What can hang from each mark:
J234: J266 J469 J525
J469: J417
J266: J234 J469 J525
J525: J234 J266
J417: J234 J290 J469
J290: J299
J614: J299 J417
J299: J290

Known rows, with every way that one mark hangs from another:
J614[J299]: [-23 -14   9  68 -10   8 -25  -2 -24   1 -16   9   1   2 -16 -40  23  -5
  16  33 -14  12]
J417[J234[J266[J525]] J469]: [  4  19  -3   4 -14  17 -40  14  21   0   5   5   4   3 -89   5  15   4
  -8  22   6  20]
J469[J417[J290]]: [  7  -4   7  -5  -8   5  11  -2  -4  12 -16  21 -16  -4  -6 -39  14  -1
  15  26  10   2]
J614[J417[J234[J266[J525]] J290[J299] J469]]: [-11  10  15  -1 -17   1 -12   6  22  15  -9  14 -13   6 -12 -35  17  12
  -4  20 -16   1]
J525[J266[J234 J469]]: [ 16  26 -23 -35  11  -2 -17 -10  -8  -5   7 -13   3  -7   8 -54  -6   3
  -5  21  -7 -37]
J469[J417[J290[J299]]]: [ -8  -6   9   1  -9   4   3  -1  -3  17 -15  25 -14   0   0 -41  17   2
  12  22  10  12]
J417[J234 J290[J299]]: [-26 -31 -18 -19 -24  13 -30  -6  30  32  -3  13 -10   3  60 -17  29   1
   5  19   0  37]
J469[J417[J234[J525[J266]] J290[J299]]]: [-12 -29   0 -22 -22  19  -5  12  23  23  -8  23 -14   4  -9 -30   3  -2
   2  14  13   9]
J525[J234[J469[J417[J290]]] J266]: [ 21  26 -16 -32 -14  13  -3  76 -30   4  15  -3   9 -14 -44 -24  -9  -3
  -6  16   0  15]
J299[J290]: [ -4 -39 -15 -23  -7   1  -8 -21 -20   8   0   7 -24  -9 -31 -24  18  -8
  22  24 -19 -48]
J614[J417[J234[J525[J266]]]]: [  3 -22  -4   3 -16   7   6  20   1  11 -14   4  -5   3 -21 -53  -5   1
   7  20 -25  -8]
J417[J234[J469]]: [ -1  -6 -19  14 -18  13 -17  36   7   7  -2 -15   8  -2 -34  -4  18  -1
  -1  22  -3  42]
J290[J299]: [-25 -22  -8  29  -8  -2 -25   1 -21  18  -8  12   5   5   2 -31  22   3
  13  21  -8  40]
J266[J469[J417[J290[J299]]] J525[J234]]: [ -9  28  26  -1   2  -9  28  -1 -37   8 -10  -5  -3   6  65 -49  13  21
   5   0  -1 -71]
J469[J417[J234[J266 J525]]]: [  4 -19   1   8 -17  23 -21   7   4  14 -10  18  -7   3 -64 -10   2  -2
   5  20  10   7]
J417[J290]: [  4 -22 -15 -20 -13   0  -6 -19  -7  16  -4  11 -11  -8  56 -16  27  -7
  19  28  -3  14]
J234[J525[J266]]: [  8 -55 -23 -20 -17  12  -7  10 -21   5   7   7   5  -2 -23  -5 -11 -15
  14  18  -7   1]
J234[J266[J525] J469[J417]]: [ 15  47  26  22 -11   6 -33  29 -24   0   6  -2  -2  -8 -74  32  15  11
  -4  18   2 -11]
J266[J234 J469 J525]: [  -6   40    8   -2   29  -12    0  -27  -34    2  -12  -25    1    8
   63  -50   17   19    5    9  -12 -104]
J234[J266[J469 J525]]: [ 13  22  10   8  -5  -4 -40 -40 -26   0   6  -2  -3  -6  16   8  18  13
   4  19  -8 -40]
J525[J234[J266 J469]]: [ 11   4 -18  15 -16  11 -38  45 -55   9  13  -8  17  -9 -36  24  18  -2
   3  19 -10  32]
J234[J525[J266[J469]]]: [  8 -54 -21 -19 -15   6   3  -8 -22  -1   7  -3   8  -1   0 -11 -11 -13
   9  13  -7 -14]

Rows:
[ 14  40  26   5 -15   6 -30  20 -15   5   8   1  -8  -9 -39  37  19   9
  -4  18   4 -13] | J234[J266[J525] J469[J417[J290]]]
[ 16  30 -24 -30   6   6 -28  32 -10   0  10 -10   5 -10 -40 -32  -4  -2
  -5  25  -7  -6] | J525[J266[J234[J469]]]
[  6   4   3   4 -13  -1 -39 -48 -10   6   4   9  -7  -5  13   3  18   8
   0  21   2  -3] | J234[J266[J469[J417[J290[J299]]]]]
[ -2 -46 -26 -46 -35  21 -11  26  27  18  13  -7  -3  -3  26  21   9 -13
  -4  14   1  22] | J417[J234[J469 J525[J266]] J290]
[ 16   7   1  -1 -12   1 -33 -48 -12   2   4   7  -9  -8   9   4  16   5
   2  24   2 -11] | J234[J266[J469[J417[J290]]]]
[  1  -3   1   0 -18   1  12  19   9  14 -14  -3 -11  -2  20 -40  18   5
   4  23 -22   6] | J614[J417[J234[J469] J290]]
[ 20  14 -26 -30  -7   2  -5  26 -38  -2  14  -9  14 -10   5 -47 -10   1
  -3  14  -9 -10] | J525[J234 J266[J469]]
[-18 -19  -8  -9 -13  -3   0  -4   7   8   1  15   1   4   1 -16  27  -5
   4  22   7  46] | J417[J290[J299] J469]
[  1   8  -4 -31 -22  16 -36  -4  38  10  10  12  -9   0 -22  15  25   2
  -8  22  10  14] | J417[J234[J266[J525]] J290 J469]
[ -5   0  -9  11 -13   8   1  61 -46  14  -1  -3  12  -1 -15 -12  16  -1
   5  13  -2  31] | J525[J234[J469[J417[J290[J299]]]]]
[  2  29  23  -6   3  -8  32  -1 -38   4 -10  -7  -4   2  62 -49  11  19
   7   3   0 -77] | J266[J469[J417[J290]] J525[J234]]
[ 11 -30  -5  -7 -21  14  16  53 -20  -5   8  -8  10  -2 -77  13 -15 -14
  -3  11   4  10] | J234[J469[J417] J525[J266]]
[-10 -25   0  -2 -13  -1  18 -33   3   7 -10  -3  -4   7  49 -34  12   4
  -1   9   6 -16] | J266[J469[J417[J234[J525] J290[J299]]]]
[  9 -35  -5 -24 -24  13  17  45 -11   1  11  -4   4  -4 -43  17 -10 -15
  -2  11   5   6] | J234[J469[J417[J290]] J525[J266]]
[  3  16  -4   9 -20  17 -49  27   6  10   7 -10   2  -4 -40  24  21   7
  -5  19  -4  15] | J417[J234[J266[J525] J469]]
[  -4   52   22    2   32   -9   12  -20  -29    1  -19  -17   -5   10
   35  -64   10   22    2    7   -2 -114] | J266[J234 J469[J417] J525]
[-19 -36   1  -1 -20   4  16  13  17  16 -13  11  -6  12  -4 -39  11  -1
   2  16 -16  13] | J614[J417[J234[J525] J290[J299] J469]]
[  3  35  25  11   7  -8  31   8 -48  -2 -13 -10   3   4  28 -53   6  20
   6   3  -3 -75] | J266[J469[J417] J525[J234]]
[ -16   46   24  -14   26  -11    9  -27  -18   10  -16  -12  -11   12
   72  -60   17   23    1    4   -1 -110] | J266[J234 J469[J417[J290[J299]]] J525]
[-13 -30   3 -12 -25  21 -25  -4  19  27  -7  26 -16   5 -11  -5  12  -1
   3  16  12  12] | J469[J417[J234[J266 J525] J290[J299]]]
[-18 -21 -14 -24 -29  10 -54 -39  32  28   7   9 -12   0  72   8  31   6
  -6  17   1  22] | J417[J234[J266[J469]] J290[J299]]
[-28  -2  23  48 -19   8   3  11  20   3 -22  12 -11  11 -17 -65  20   2
  -1  29 -22   3] | J614[J299 J417[J234 J290 J469]]
[-23  -1  29  54 -12  -1  15   2  -4  -2 -23  14  -9   8 -13 -65  20  -1
   7  32 -25  -4] | J614[J299 J417[J290 J469]]
[ -7  -5   2   0  -9  -4  15 -32   6   5 -12  -3  -6   4  47 -46  15   9
  -2  13   7 -10] | J266[J469[J417[J234 J290[J299]]]]
[ -3 -16 -20 -21 -26  14 -13  17  24  17   0  -8  -5  -5  34   6  28  -4
   0  21   1  36] | J417[J234[J469] J290]
[  0 -39 -20   6 -31  24 -46  20   3  13  10  -9   7   1 -44  46  13  -9
  -3  17  -3  33] | J417[J234[J266 J469 J525]]
